Each row was made from one small tree. The marks that hang from a mark follow it in brackets, in alphabetical order. Every link used is in the known rows. Write each row's tree.
Known rows
nifo(vitored): [6.0,-5.0,-4.2,-14.2,4.2,-17.5,17.1,11.3,17.4,7.2,-5.4,-2.4,-19.9,-4.1,1.5,1.8,-8.8,7.8]
vitored(bego(tored) raben): [-12.7,-3.9,-18.9,8.7,-13.6,-24.2,20.8,-2.1,1.3,2.4,-3.6,-13.0,-8.5,33.1,12.2,18.0,12.6,-17.2]
vitored(raben(tored(bego)) sude): [-26.2,5.5,-9.9,-22.8,10.2,-19.5,15.0,22.3,38.9,-12.3,-25.3,0.9,4.5,24.9,28.6,56.0,1.4,-11.8]
tored(bego sude): [-9.1,-7.6,4.9,8.9,15.0,-39.9,-21.3,23.2,14.2,-10.2,-15.1,-0.7,21.2,-5.5,30.7,22.3,-14.8,-32.3]
tored(bego neris(vitored) raben sude): [-4.7,9.7,-2.8,2.8,21.5,-9.3,-40.6,47.9,12.9,-4.4,-12.2,5.7,40.3,3.1,36.6,27.7,-11.2,-5.1]
raben(tored(bego neris sude)): [-35.2,-7.8,11.3,22.6,8.6,-5.6,-29.9,49.5,25.7,-21.9,-7.1,5.4,41.2,-5.7,14.0,27.5,-5.4,-17.4]
tored(bego raben sude): [-10.0,10.1,-9.1,11.7,21.7,-39.6,-21.8,26.9,14.9,-14.3,-39.2,3.9,17.8,-8.3,46.7,25.5,2.2,-3.8]
nifo(tored): [-13.2,4.6,-10.3,7.5,-0.9,4.7,17.8,8.8,13.6,9.4,3.3,9.2,9.9,4.2,-1.4,3.1,-4.4,-3.1]
bego(tored): [-6.6,7.3,-13.8,-2.3,-14.9,-13.3,10.2,7.7,-5.9,-1.7,0.8,-14.0,1.8,19.5,-7.5,-4.2,10.6,-7.2]
nifo(vitored(bego(tored(raben)))): [10.3,1.5,-18.5,2.2,-4.7,-31.8,27.6,17.4,14.6,7.3,-24.9,-16.0,-19.2,8.3,13.8,5.9,0.5,-0.6]
neris(tored(bego) vitored(raben sude)): [-12.4,15.1,-20.6,-27.2,24.2,-30.0,17.2,25.8,24.6,29.9,-34.0,6.4,8.3,8.3,28.2,54.8,-25.7,-28.9]
vitored(bego raben sude): [6.9,2.0,-4.3,-2.5,-17.2,-14.6,13.8,-2.1,10.7,2.3,-8.4,-7.8,-10.1,36.8,30.6,40.0,-0.6,-23.2]
nifo(tored(bego) vitored): [-11.5,-15.1,-14.3,-18.2,27.9,-27.0,32.7,25.5,41.4,16.5,-1.5,9.7,-0.1,-1.5,12.8,14.7,-24.7,-15.2]
raben(tored(bego neris(vitored) sude)): [-24.4,-1.7,11.7,8.4,16.4,-2.9,-28.8,55.5,33.9,-11.2,-10.5,2.8,49.7,-8.3,13.1,35.4,-26.5,-26.1]
raben(tored(bego sude)): [-27.2,-2.9,5.0,14.2,16.6,-31.7,-11.2,37.1,35.6,-19.1,-35.2,-0.4,30.4,-18.5,22.3,32.5,-13.8,-25.3]
neris(tored(bego sude) vitored): [-13.0,11.7,-9.2,9.2,26.3,-41.5,-9.2,39.0,20.0,23.6,-41.1,5.1,31.0,-28.8,23.1,32.7,-38.0,-40.1]
bego(tored(raben sude)): [-9.6,30.7,-22.6,17.7,-19.3,-37.0,-6.4,26.8,-3.0,-13.3,-35.3,-13.5,8.5,14.1,23.6,9.5,23.9,10.1]
vitored(bego(tored(neris)) raben sude): [-6.9,2.7,-10.1,2.9,-37.8,-5.1,6.7,16.4,-3.5,-1.7,16.4,-14.7,1.2,64.7,16.3,31.7,16.7,-24.6]
vitored(bego): [11.3,-13.6,6.2,16.9,-3.2,-2.6,2.8,-3.8,2.5,5.6,-2.4,-5.8,2.9,-2.0,5.9,5.0,-12.0,-27.1]

Write each row's tree
[-18.8,24.7,-15.7,25.8,-27.4,-12.1,-23.3,38.8,-13.7,-15.6,-7.6,-7.8,18.4,25.7,15.9,4.1,32.6,16.8] : bego(tored(neris raben sude))
[10.8,12.8,-7.6,12.9,-34.2,3.0,-1.5,25.4,-7.7,-4.6,-1.5,-17.5,11.6,45.5,16.7,18.0,13.6,-16.3] : vitored(bego(tored(neris raben)) sude)
[-8.1,42.9,-21.2,21.7,9.1,-29.9,-4.8,36.9,8.7,19.7,-63.1,7.1,16.9,-29.9,24.8,27.3,-10.9,7.2] : neris(tored(raben sude) vitored)
[-17.7,3.5,-1.2,19.8,12.3,-13.1,-42.1,40.4,4.1,-16.0,-10.0,9.6,29.8,5.3,38.1,19.5,11.7,4.0] : tored(bego neris raben sude)
[-28.3,1.7,-2.5,33.3,-7.5,-27.0,3.1,18.8,30.5,-12.4,-36.1,-0.9,9.4,1.5,28.8,45.5,1.9,-13.9] : vitored(bego raben(tored(sude)))
[2.9,15.0,-4.0,35.5,-0.2,-31.4,-3.7,28.5,10.9,27.8,-43.3,-1.7,23.7,-29.0,16.7,28.3,-37.6,-43.1] : neris(tored(sude) vitored(bego))
[2.6,3.8,-12.0,23.5,-20.4,-29.7,-1.3,38.6,8.4,-1.8,-13.4,-13.7,-1.2,16.1,20.9,9.2,6.7,-2.2] : nifo(vitored(bego(tored(neris raben sude))))
[-14.4,-6.5,-4.6,-0.6,23.8,12.9,-21.9,25.2,1.3,-6.7,6.5,13.9,18.1,9.6,21.2,6.3,13.7,12.9] : tored(bego neris raben)
[-31.6,-16.2,7.7,3.8,18.9,16.7,-12.7,35.4,23.7,-14.3,6.7,8.5,30.5,-2.1,-0.6,17.4,-4.9,-9.6] : raben(tored(bego neris))
[-22.5,35.1,-20.9,40.6,-0.7,-32.3,-5.9,29.2,-0.1,5.7,-59.8,12.1,6.4,-27.4,27.1,19.3,14.7,16.4] : neris(tored(raben sude))
[-0.1,7.3,-16.7,-3.8,-29.4,-28.6,22.2,5.9,4.5,0.9,-9.0,-19.4,-8.7,54.9,23.8,36.5,8.3,-29.8] : vitored(bego(tored) raben sude)
[-21.2,14.0,-15.3,16.2,-3.7,27.6,0.2,26.2,3.8,3.2,10.2,21.0,17.4,14.1,6.4,0.7,19.2,29.8] : nifo(tored(neris raben))
[9.6,1.1,4.0,-9.4,-13.7,18.5,-7.6,18.5,6.4,12.4,20.4,-3.3,13.4,40.8,15.1,34.7,-13.2,-21.0] : tored(neris(vitored(bego raben sude)))
[1.7,29.1,-15.3,37.3,6.8,-31.9,-3.6,33.0,11.7,24.1,-64.8,2.3,20.6,-30.6,30.6,32.3,-22.5,-16.8] : neris(tored(raben sude) vitored(bego))
[-1.4,0.7,-18.3,-9.0,-11.5,-27.5,46.6,18.0,39.5,19.0,-9.3,1.1,-19.4,33.8,28.2,42.9,-13.7,-15.7] : nifo(tored vitored(bego raben sude))
[6.0,29.3,-17.3,-16.6,-20.5,11.2,-4.6,35.3,-4.8,1.5,-0.2,-13.8,18.4,41.8,6.8,14.3,10.6,8.7] : bego(tored(neris(vitored(sude)) raben))
[-10.1,7.8,-11.2,11.0,-6.3,-37.1,16.9,34.2,32.2,7.7,-14.2,4.3,0.0,-2.9,17.4,17.5,-14.0,-2.3] : nifo(tored(sude) vitored)
[16.7,5.5,-12.0,-2.0,-26.5,-15.5,15.1,32.8,8.7,1.9,-5.9,-18.5,-9.0,37.2,17.7,17.9,3.3,-7.3] : nifo(vitored(bego(tored(neris raben)) sude))
[-10.1,-4.2,-1.0,-3.6,-14.4,-7.6,20.6,32.3,37.5,-1.6,-8.3,-3.8,-11.8,29.4,18.8,46.2,-2.2,-4.9] : nifo(vitored(bego raben(tored(neris)) sude))
[-3.4,23.0,-19.2,-6.9,-8.7,13.7,-5.9,30.4,-8.4,3.6,2.7,-9.0,18.3,27.8,-1.4,1.3,13.1,18.7] : bego(tored(neris(vitored) raben))
[17.7,30.7,-15.7,8.3,2.1,-12.6,14.5,24.9,12.7,31.1,-55.9,-0.7,9.8,-8.8,24.7,39.2,-24.7,-19.7] : neris(tored(raben) vitored(bego sude))
